Each row was made from one small tree. Brackets hold a mark, then the marks that hang from it, in alphabetical order. Every link used is in the known rows. Write each row's tree.
Known rows:
[guku [dapep fesos [kozisi [fadi zafitu]]]]: [-2  1  5  0 -5 11  2 -9  1  7 10 -4 35  3  7 -5 -5 -1 -2 -3 -1  3  1 -3
  7 -6 -2  3  3  4  0 -6  4 -2 -4 -2 -1  0  3 -4  3  6 -6 -7  1]
[kozisi [dapep lidur] [fadi tasu]]: [ -3   2  -6  12  -5   5   1  -7   1  10   7   1   1   8  10   9   5 -14
   0   0   2   4   5   1   2   0   0   4   1   0   1  -4   5   1  -4   0
   3   2   2   2   5   3   3  -2  -3]
[fadi [kozisi dapep] tasu zafitu]: [  0   5   1   7 -15   8   1   1   2   9   3  -5  -3   5  -3   3   3  -6
  -2  -1  -3  -3  -3  -4  13   3  -3   2   1  -5   0  -2   3  -6   4   0
   2  -2   3   0   6   5   3  -4  -1]
[zafitu [fadi kozisi [tasu [dapep fesos lidur]]]]: [  0   3  -3  12  -6   8   4 -13   1   8  14  -7   2   5   0  -1   8  -8
   0   9  -2  -2   6   5   2  -3  -3   5   2   3   0   0   4  -5  -8  -3
  -2   3   4  -2   5  10   2   5  -2]
[kozisi [dapep fesos]]: [ -1   4   0   6   3   6   1 -12  -1   8   1  -1  19   1   9   2   0  -3
  -1  -2  -1   4   1  -1   0  -1  -2   2   1  -3  -2   1   1  -1 -10  -1
   0   1   0   1   1   6  -1   1   1]
[tasu [dapep fesos guku [kozisi fadi] lidur]]: [ -5  -1  -3   5   9  10   4 -10   0   9  12  -6  37   5  16   4   0  -3
  -3   1   0   7   7   7   4  -4  -6   6   3   8   0  -8   3   0 -14  -3
  -1   4   0  -1   3  13  -5  -2  -2]
[popo [guku [dapep tasu] fadi]]: [ -1  -3  -3   0   1  -7   5 -17   0  -4   4   2  -5   1   0  -1  -2  -1
  -1  -1   4   1   1   1   7   1  -1   3  -1   3   1  -9   3  -3  -9   0
   4   0   4  -1   0  -4   1  -1   4]
[fesos [gisaf diso]]: [ 1  5  3  1 -2 -1 -1 10 -1  5 -4 -6  0  5  2 -2  1 -5  0 -1  0  0  3 -4
  4 -2 -1  1  2  4 -2  0 -1 -2 -5  2 -1  2  0 -1  4  1 -4  4  0]
[gisaf diso fesos]: [  1   3   0  -5  -2  -4  -2   2   0   4  -6  -4 -12   1   1  -3   3  -6
   1  -2   3   1   0  -1   5  -3   0   0   3   4   0  -5  -3  -2 -18   2
  -1   1   1   0   3   3  -1   1   0]
[guku fadi popo]: [  2   1  -3   1  -5   1   4  -4   2  -2   2   3  -6   1  -4  -5   1  -1
   0  -1   2   1  -3  -3   0   1   4   0  -1   2   1  -3  -3   1 -12   1
   2  -1   1  -2  -1  -6   2   1   0]
[dapep fesos]: [-1  1  0  2  4  3  0 -6  0  3  2 -2 14  0  5 -1 -2  1  0  0 -2  1  1  1
 -2 -3 -2  1  0  1 -1  2  2 -1 -8 -1 -1  1  0  0 -2  3 -3  0  0]
[dapep [fesos gisaf] kozisi [tasu fadi] zafitu]: [ -3   2   1  -4   9  12   4  -1   0   5   6 -13  25   5  10   3  -3  -5
  -1   4  -7   5   7  10   2  -5  -6   5  -2  14   1   2  11  -3  -2  -2
  -3   4  -7  -7   1  17 -11   4  -2]
[lidur totalo]: [-1  2  2 -5  2  0  0  8  1  2  1 -1  9  3  3 -1  2 -7  2  0 -2  2  1  0
  3 -2 -2  2 -1 -1 -1  0  1  0 -3  1 -1  0 -3  1 -1 -1 -1  1  1]
[fesos gisaf]: [ 1  4  5  1 -3  0  0  9 -2  2  0 -5  8  5  0 -2  2 -3 -1  0  0 -1  3  0
  2 -1 -1  0  0  3 -1  3  2  0  3  0 -1  1 -1 -1  1  3 -3  3  0]
[kozisi [dapep [lidur totalo] tasu] [fadi zafitu]]: [ -5  -2  -5   3   5   6   4  -2   3   7   8  -4  31   9  15   6   3 -18
   1  -2  -3  10   5   0  10  -2  -6   7   1  -1  -1  -3   4  -2  -5   1
   0  -1  -2   2   7   7   2  -3   0]
[tasu dapep]: [-1  2  1  3  0  1  0 -3  1  3 -1 -2  9 -1  1 -3  2 -2 -1  2  2  2  1  1
  4  3 -3  2  3  1  0  1 -1  1 -3  0  0 -1  0  1 -1  5  3 -1  2]
[guku [dapep fesos kozisi lidur zafitu] popo]: [ -2  -5   3  -1   3  16   6 -19   1   4  14  -6  47   2  10   0   1  -1
   1  -5  -1   7   3   2   3  -3  -4   4   0   5   1 -10   6  -6  -6  -4
   0   1  -2  -8  -3   8  -8  -1  -1]
[diso gisaf]: [-1  2  2 -4  2  1  0 -1  1  1  1 -5  5  3 -1  2  1 -3  2 -1  1 -1  3  2
  0  0 -1  1 -1  2  0 -3  2  1  2 -1  0  1  2  0 -1 -4 -4  0  0]
[zafitu [fadi [kozisi dapep]]]: [  1   2  -2   4  -9   0   2  -9  -4   9   2   4 -21   2   0  -1   1  -5
  -2   2  -3  -1   3  -4   1   1   2   1   0  -5  -2  -3  -5  -3  -4  -1
   0   1   3  -2  10   2   3   7   0]
[zafitu [fadi kozisi [tasu [dapep fesos guku]]]]: [  0   5  -4   8  -9   4   2  -7   0   8  11  -7 -10   1  -1  -1   2  -3
  -4   8   0  -6   3   4   5   0  -4   5   1  -2   0  -4   0  -4 -14  -3
   0   3   5  -3   5   7  -2   5  -1]
[dapep fesos lidur]: [ -1  -2  -1   6   9   7   3 -10   0   2   8  -3  27   3   8   1   3  -1
   2   0  -2   2   4   5  -3  -4  -3   2   0   3  -1   1   4  -2  -6  -2
  -2   2   0   0  -2   5   0   1  -2]
[zafitu [fadi tasu]]: [  0   3  -3   2 -11   0   0  -4   1   2   6   4 -30   1  -4   2   2  -3
  -1   5   1  -5   0   0  -3  -1   2   0  -1  -2   2   0   2   0   2   0
   0   1   2  -3   3   0  -1   3  -1]
[tasu [dapep [fesos gisaf] zafitu]]: [  0   8   5   4   5   6   1   5  -1   8   4  -9  35  -1   6  -4   2  -5
  -4   5  -3   3   3   6   4  -1  -6   6   2   6  -1   5   5  -3 -10  -3
  -1   2  -3  -5   0  11  -6   4   3]
[popo [guku [dapep lidur tasu [zafitu fadi]]]]: [ -2  -8  -3  -2   2   0   7 -23  -1  -2  14   1   2  -1   5   5   0  -3
  -1  -1   2   3   6   6   2   0  -4   6  -2   2   3 -10   5  -7  -6  -1
   3   3   2  -7   1   3  -4   7   3]
[popo [guku dapep fadi]]: [  0   0   1   0  -5  -4   3 -14   0  -2   3   4  -7   0  -2  -3  -1   1
  -2  -3   6  -1  -2  -1   6   2   2   1   0   1   0  -8   0  -1 -11   1
   3   1   5   0  -2  -7  -1   1   4]
[popo [guku [fadi kozisi tasu]]]: [  1   4  -5   2 -10  -2   2  -1   2   2   4   0 -36   5  -9   4   2  -3
  -2   4   0  -6  -2   4   8   0   1   2  -2   1   0  -6   4  -5  -7   1
   4   2   5   1   1  -5   2   2   0]
[totalo lidur]: [ 0 -2  1  2  4  0 -3 -1  0 -1  2 -2 -6  3  2 -2  0 -2  1  2  1  1  3  0
  0  1  0  0  0  1  1  0 -3  0 -5 -1  2  1 -2  0  0  3  0  2  0]
[popo [guku fadi]]: [  0   2  -3   0  -1  -4   3  -5   1  -2   0   7 -20   0  -2   0  -1   1
  -2   0   3  -2  -3   1   2   1   1   1  -1   3   0  -4   0   0 -10   2
   3   1   2   1  -1  -6   0   3   2]
[dapep fesos guku kozisi lidur tasu zafitu]: [ -5  -7  -6  -2  18  11   7  -9   0   1  13  -8  43   2  16  11  -1   2
  -2   0  -7   6   5  14   2  -4 -12   7  -3   9   3  -7   9  -7  -5  -4
   0   4  -5  -7   0  13 -10   0  -3]
[guku [fadi [kozisi [dapep lidur zafitu]]] popo]: [  0  -2  -4   5  -4   9   7 -11   0   7   6  -1  10   2   2   1   5  -8
   0  -3  -3   5   0  -1   6   4   1   5  -2   2  -2  -7   0  -7 -15  -1
   4   1   0  -4   5  -1   2   4  -1]
[popo [guku [dapep fesos] [fadi tasu]]]: [  0   4  -1   6  -8  -1   3 -18   2   3   7   0  -4   2  -1  -1   1  -1
  -1   1   5  -4  -2   2   6  -1   1   3  -1   2   1  -6   7  -3 -17   0
   3   2   6  -1  -4  -2  -3   0   3]
[fadi [kozisi [dapep guku tasu]] zafitu]: [-2 -3 -2  3 -3  5  4 -1  0  3  4 -7 11  2  4  5 -1 -2 -3 -3 -5  1  0  0
 15  3 -8  3  0 -4  0 -7 -1 -6  0 -1  3 -2  2 -1  7  8  1 -2  0]

Which tree is each row?
[ -4  -4  -2   0   9  19   6 -13   5   0  12 -10  32   6   9   3  -1  -3
   1   0  -5   5   5   7   5  -5  -6   5   1  11   2   0   9  -3   5  -2
  -4   0  -3  -2   2  17  -4  -2  -5]  [dapep fesos kozisi lidur [tasu [fadi zafitu]]]
[ -2   7   6   0   6  11   2   2  -1  10   4 -10  39   3   9  -1   1  -3
  -4   4  -5   4   3   6   5  -3  -9   5   2  10   0   2   7  -4  -2  -3
  -2   2  -5  -8   1  14  -9   3   2]  [tasu [dapep [fesos gisaf] kozisi zafitu]]
[  2   2  -2   3 -19   7   3   3   5   1   6  -3 -11   4 -11  -5   3  -4
   0   2   0  -5  -5  -4  12   1   1   1  -1   1   1  -4   0  -5  -4   0
   3  -3   4  -2   3  -4   3  -3  -2]  [guku [fadi kozisi tasu zafitu] popo]
[-2  4 -1  4 -8  3  2  1 -1  9  4 -5 -5 -1  2  9  1 -5 -5 -1 -4 -2 -1  4
 11  5 -5  5 -2 -4  1 -9  3 -7 -7 -2  5  2  1 -3  5  4 -4  2 -1]  [fadi [kozisi [dapep guku zafitu]] tasu]
[ -4   0   1  -2   5  14   4  -6   2   6   8  -5  33  -4  11   2  -1   4
  -5  -1  -2   5   0   5   5   1  -8   5   1   4   2  -8   1  -4 -14  -4
   1   1  -3  -7  -2  12  -8   0   0]  [tasu [dapep fesos [guku popo] kozisi zafitu]]
[ -2   0   3   0   0   4   2 -11  -1   8   8  -5  27   4  10  -2  -3  -1
  -1  -1   0   5   4  -1   2  -5   0   3   2   5  -1  -7   4   0  -7  -2
  -1   1   3  -4   2   4  -4  -5   1]  [guku [dapep fesos [kozisi fadi]]]
[ -1  -1   5  -4  -3   0   2 -10  -1   1   4   1   2  -5   2   2  -3   1
  -3  -4   4   0  -2   2   7   3  -2   3   0  -1   1  -8   3  -4  -9   0
   4   1   1  -3  -3  -1  -6   1   4]  [popo [guku [dapep zafitu]]]
[  0  -1  -4  -1  -5   1   4  -4   1  -3   4   3  -3  -2   0  -3   0   2
  -2  -3   3  -1  -3  -1   3   3   2   1  -2   1   2  -9  -4   1 -14   0
   3  -1   2  -1   0  -5  -3   1  -1]  [dapep [guku fadi popo]]
[-4  0  0  1  5  6  3 -5 -1  7  6 -3 22  5 14  6  5 -9  0 -6 -1  4  3  2
  6  2 -5  5  0 -4 -1 -7  1 -1 -8 -1  0  1 -3  3  3  4 -2  3 -2]  [kozisi [dapep guku [lidur totalo]]]
[ -1   3   1   4  -3   3   4  -2   2   0   3   1  10  -4  -1  -7  -1  -1
  -6  -3   3  -2  -4   1  11   4  -3   3   3   3   1  -4  -3  -1 -10   0
   1  -2   2   0   4   1  -2  -2   2]  [tasu [dapep [guku [fadi zafitu]]]]
[ -2   0   0  -2  -1   6   3  -1   2   1   4  -4  13  -8   4   0   0  -1
  -5  -3   2   3  -1   3   7   7  -5   4   1  -1   2  -8  -3  -2 -14  -2
   3   0  -2  -3  -2   4  -4   2   2]  [tasu [dapep [guku popo] zafitu]]
[ -2   0  -9   4   3  -2   2  -6   0   5   1   0   2   4  10   7  -2 -10
   0   0  -2   8   5  -1   3   1  -2   4   0   0  -1  -3   1   1  -7   0
   2   1   1   1   7   3   4  -2   1]  [kozisi [dapep tasu] fadi]
[-4  1  1 -4  5  6  2  1  1  5  4 -3 16 -4  7  3 -2  1 -6  0 -1  3  0  7
  7  3 -6  5  1  5  2 -7  2 -4 -3 -2  1  1 -3 -6  1  9 -7 -1  1]  [tasu [dapep guku kozisi zafitu]]
[ -1  -6  -2   3   1  12   5  -5   4  -1  10 -13   6   5  -2   0   1  -8
   2   3  -4   1   4   4  11   0  -4   4   0   6   1  -1   4  -5   5  -1
   0  -1   0   1   6  10   2  -1  -5]  [dapep lidur [tasu [fadi kozisi zafitu]]]
[ 0  2 -2  1 -2  0  3 -6 -1  4  4  4 -4 -8  0 -4  1 -5 -4  4  0  1  1  2
  0  2 -1  4  1  1  1  1 -2 -3 -8 -1  0  1  0 -5  5  4 -2  6  3]  [tasu [dapep [zafitu fadi]]]
[ -4   4  -1   6  -8   9   2   1   4  11   9  -2  16  10   9   6   6 -18
   0  -2   0   5   2  -1  11  -1  -4   6   1  -3   0  -2   6  -1  -3   1
   1   0  -1   3   6   5   0  -4  -1]  [kozisi [dapep [lidur totalo]] [fadi tasu zafitu]]
[ -4  -3  -5   5   4   4   3  -7  -2   7   8   1  20  -1  16   8   0  -8
  -4  -5  -1   7   4   5   3   4  -2   6   0   1   0  -9   2  -2 -16  -2
   4   4  -1  -2   6   4  -5   2  -1]  [kozisi [dapep guku lidur zafitu] fadi]
[  2   1   1   2 -12   2   3 -12  -1   7  13  -6  -1  -2  -3  -3   1  -3
  -1   5  -3  -4   2   1   5  -2  -1   5  -1  -1   1  -5   4  -9  -9  -4
   1   3   4  -8   4   3  -6   4   2]  [guku [dapep fesos [zafitu [fadi kozisi tasu]]]]
[ -2   6  -2   2  -8   5   2  -7   2   6   7   2 -17   2  -1   2   3  -5
  -3   5   1  -2   2   2   1  -1  -1   2   2   2   3  -2   3  -1   6  -1
  -2   1   1  -5   4   8   0   1   0]  [zafitu [fadi [tasu [dapep kozisi]]]]
[  0   2  -3   0 -10   0   2  -2   0   3   6   6 -24  -3  -4   3   2  -3
  -2   4  -1  -4  -1   3  -1   1   2   3  -2  -1   3  -1   3  -3  -2  -1
   1   2   0  -7   3   1  -5   5   0]  [dapep [zafitu [fadi tasu]]]
[ -2   4  -5  13   1   7   2  -9   3   9  12  -8  19   6   9   3   5 -12
   0   6   2   4   6   6   2  -2  -4   6   3   5   0  -1   7   1 -11  -2
   1   3   2   1   1   9   1  -2  -2]  [kozisi [fadi [tasu [dapep fesos lidur]]]]
[ -3   0  -6   3  11   3   3 -13   0   6   2  -4  28  -2  13   6  -1  -4
   0   0  -6   8   2   5   1   0  -6   6  -1   0   0   1   5  -5 -10  -2
   2   1  -3  -4   1  10  -4   1   1]  [kozisi [dapep fesos tasu zafitu]]
[ -4  -4   1  -6   8   5   3   5   1   1   8  -3  25   0   9   6   3  -5
   0  -3  -3   3   1   8   5   1  -8   7  -2   1   0  -6   3  -4 -10  -1
   1   3  -5  -2   0   3  -8   5  -1]  [dapep guku [lidur totalo] zafitu]
[  1   5   5   4  -6   6   4   8  -2   4   7 -10  22   4  -2  -8   0   0
  -5   1  -4  -6   0   2  13  -3  -5   3  -1   5  -2  -2   0  -5 -13  -2
   0   1   3  -2   6   3  -8   2   0]  [dapep [fesos gisaf] [guku [fadi kozisi zafitu]]]
[-2  4  1 -1  1  7  1 -6  3  4  1 -4  1 -7  1 -3 -1 -6 -3  3  1  3  1  5
  4  5 -1  5  2  8  1  1  0 -1 -7  0  0  0 -4 -1  0  7 -3  3  0]  [tasu [dapep zafitu] fadi]
[ -3   4   1   3   2  11   6  -6   2   6   6  -2  27  -2   5  -6  -3   3
  -6  -1   0   0  -3   3  10  -1  -5   5   3   8   1  -4   2  -2 -11  -2
  -1  -1   1  -2   3   8  -5  -3   1]  [tasu [dapep fesos [guku [fadi zafitu]] kozisi]]
[-2 -1 -6  1  6  1  3 -7 -1  4  0  0 14 -2  8  7 -1 -5 -1  0 -4  7  1  3
  3  3 -4  5 -1 -2  1 -1  3 -4 -4 -1  3  1 -3 -4  3  6 -1  1  2]  [kozisi [dapep tasu zafitu]]
[ -2   0  -3   6  11   5   6 -13   1   3   9  -3  33  -3   9  -2   3  -1
  -4   1   0   3   0  10   4   1  -5   9   0   8   0  -5   3  -4 -23  -3
   2   3  -1  -3   0   6  -6   4   0]  [tasu [dapep fesos [guku fadi] lidur zafitu]]
[-4 -4 -2 -6  2 12  5 -5  4 -3  6 -6  3  1  4  4 -5  0 -4 -2 -2  1  1  5
  9  1 -4  3  0  6  4 -6  4 -2  6 -1 -2 -1 -3 -2  4 12 -7 -3 -3]  [dapep guku kozisi [tasu [fadi zafitu]]]
[-2  6 -2  2 -3  3  3  0  4  6  4  0  0  0 -1  1  3 -4 -4  5 -1  1 -3  7
  7  1 -3  6  0  9  2 -3  8 -4 -2 -1  2  1 -3 -7  1  4 -2 -3  1]  [guku [fadi [tasu [dapep kozisi zafitu]]]]
[ -2  -4  -6  -9   5   1   5  -6  -1   0   6   4  -3  -1   4   6  -3   1
  -2   4  -5   3   3   5  -3  -3  -3   4  -2   5   3  -2   4  -5   3  -1
   0   2  -3 -11   6   6  -5   4   0]  [dapep kozisi tasu [zafitu fadi]]
[ -1  -1   2   2 -13  11   4  -4   2   4   4  -4   7   1   1   2  -1  -2
  -4  -7  -1   0  -3  -7  13   5  -4   1   1  -8  -1 -10  -7  -4  -8  -1
   3  -3   3   0   4   4   0  -1  -1]  [fadi [kozisi [dapep [guku popo]]] zafitu]
[ -2   3  -4   0  -6   2   0   4   2   7   6  -1 -12   6   3   7   1  -5
  -1   3   0   1   2   2   2  -3   1   1   0   4   2  -5   7   1   3   0
   0   2   1  -2   4   3  -1  -5  -2]  [dapep [kozisi [fadi tasu]]]
[-3 -3 -1 -5  1 12  3 -3  5 -1  4 -5  5  3  1  2 -4 -3 -1  0 -3  2  1  3
  8 -1 -3  2  1  8  3  0  6 -2 10  1 -2 -2 -3 -2  3 12 -3 -4 -3]  [dapep kozisi [tasu [fadi zafitu]]]
[  1   6  -5   9 -11  -1   2  -3   0   9   1  -2 -18   6  -4   2   4  -8
   0   3  -2  -3  -1  -1   8   2   3   3  -1  -1  -1  -4   3  -4  -7   0
   3   1   3  -1   7  -1   4   0  -1]  [guku [fadi [kozisi dapep] tasu]]
[ -5  -5  -8   6  15   8   7 -17  -1   4  10  -6  40   0  18  10   1  -3
  -2  -3  -5   7   4  10   3   1  -9   8  -2   1   1  -6   6  -6 -13  -4
   3   3  -3  -4   2  13  -6   4  -1]  [kozisi [dapep fesos guku lidur tasu zafitu]]
[  0   4  -1   3 -13   2   3  -2   5   0   3   6 -22   1  -8   2   1  -2
  -3  -1   3  -6  -6   2  10   2   0   3   0   1   2  -2   5  -3  -4   2
   3   0   3   1   0  -4  -2  -1   1]  [popo [guku [fadi tasu zafitu]]]
[-2  3 -1  5 -8  5  1 -3  1  8  1  2  7  1  7  0 -3 -8 -3 -5  1  3 -1 -6
  7  2  1  2  2 -2 -1 -1 -1  1 -4  1  1 -1  2  1  8  2  1 -3  1]  [kozisi dapep [fadi zafitu]]
[-1  4 -1  4 -9  4  0  2  0 11  2 -5 -8  2  0  6  3 -8 -2  2 -4 -1 -1  2
  8  3 -2  4 -1 -3 -1 -3  5 -7 -2 -1  4  2  0 -4  4  4  0  1  0]  [fadi [kozisi [dapep zafitu]] tasu]
[ -3  -5  -5   2   8   6   4 -11   3  -3   7  -7   4   5   5   3   2  -8
   3   2  -1   4   6   7   1  -1  -1   4   0   8   2  -1   5   1   1   0
  -1   1  -3   1   1   8   0   1  -5]  [dapep lidur [tasu fadi]]
[  1   1   0   0  -9   3   4   1   2   0   3   1 -17   1  -9  -3  -1   1
  -3  -1  -1  -5  -5  -1  12   0  -1   1   0   2  -2  -4   0  -5  -8   2
   3  -1   4   1   4  -5   1   1   1]  [popo [guku [fadi kozisi zafitu]]]
[ -1   1   1   0  -8  10   3  -5   4   3   6 -11  -9  -2  -2  -4   0  -5
  -3   2   2   0   2   0  11   7  -1   2   2   1   0  -8  -6   0 -13  -1
   1  -1   1   2   3   7   0   2  -3]  [tasu [dapep [guku popo]] [fadi kozisi]]
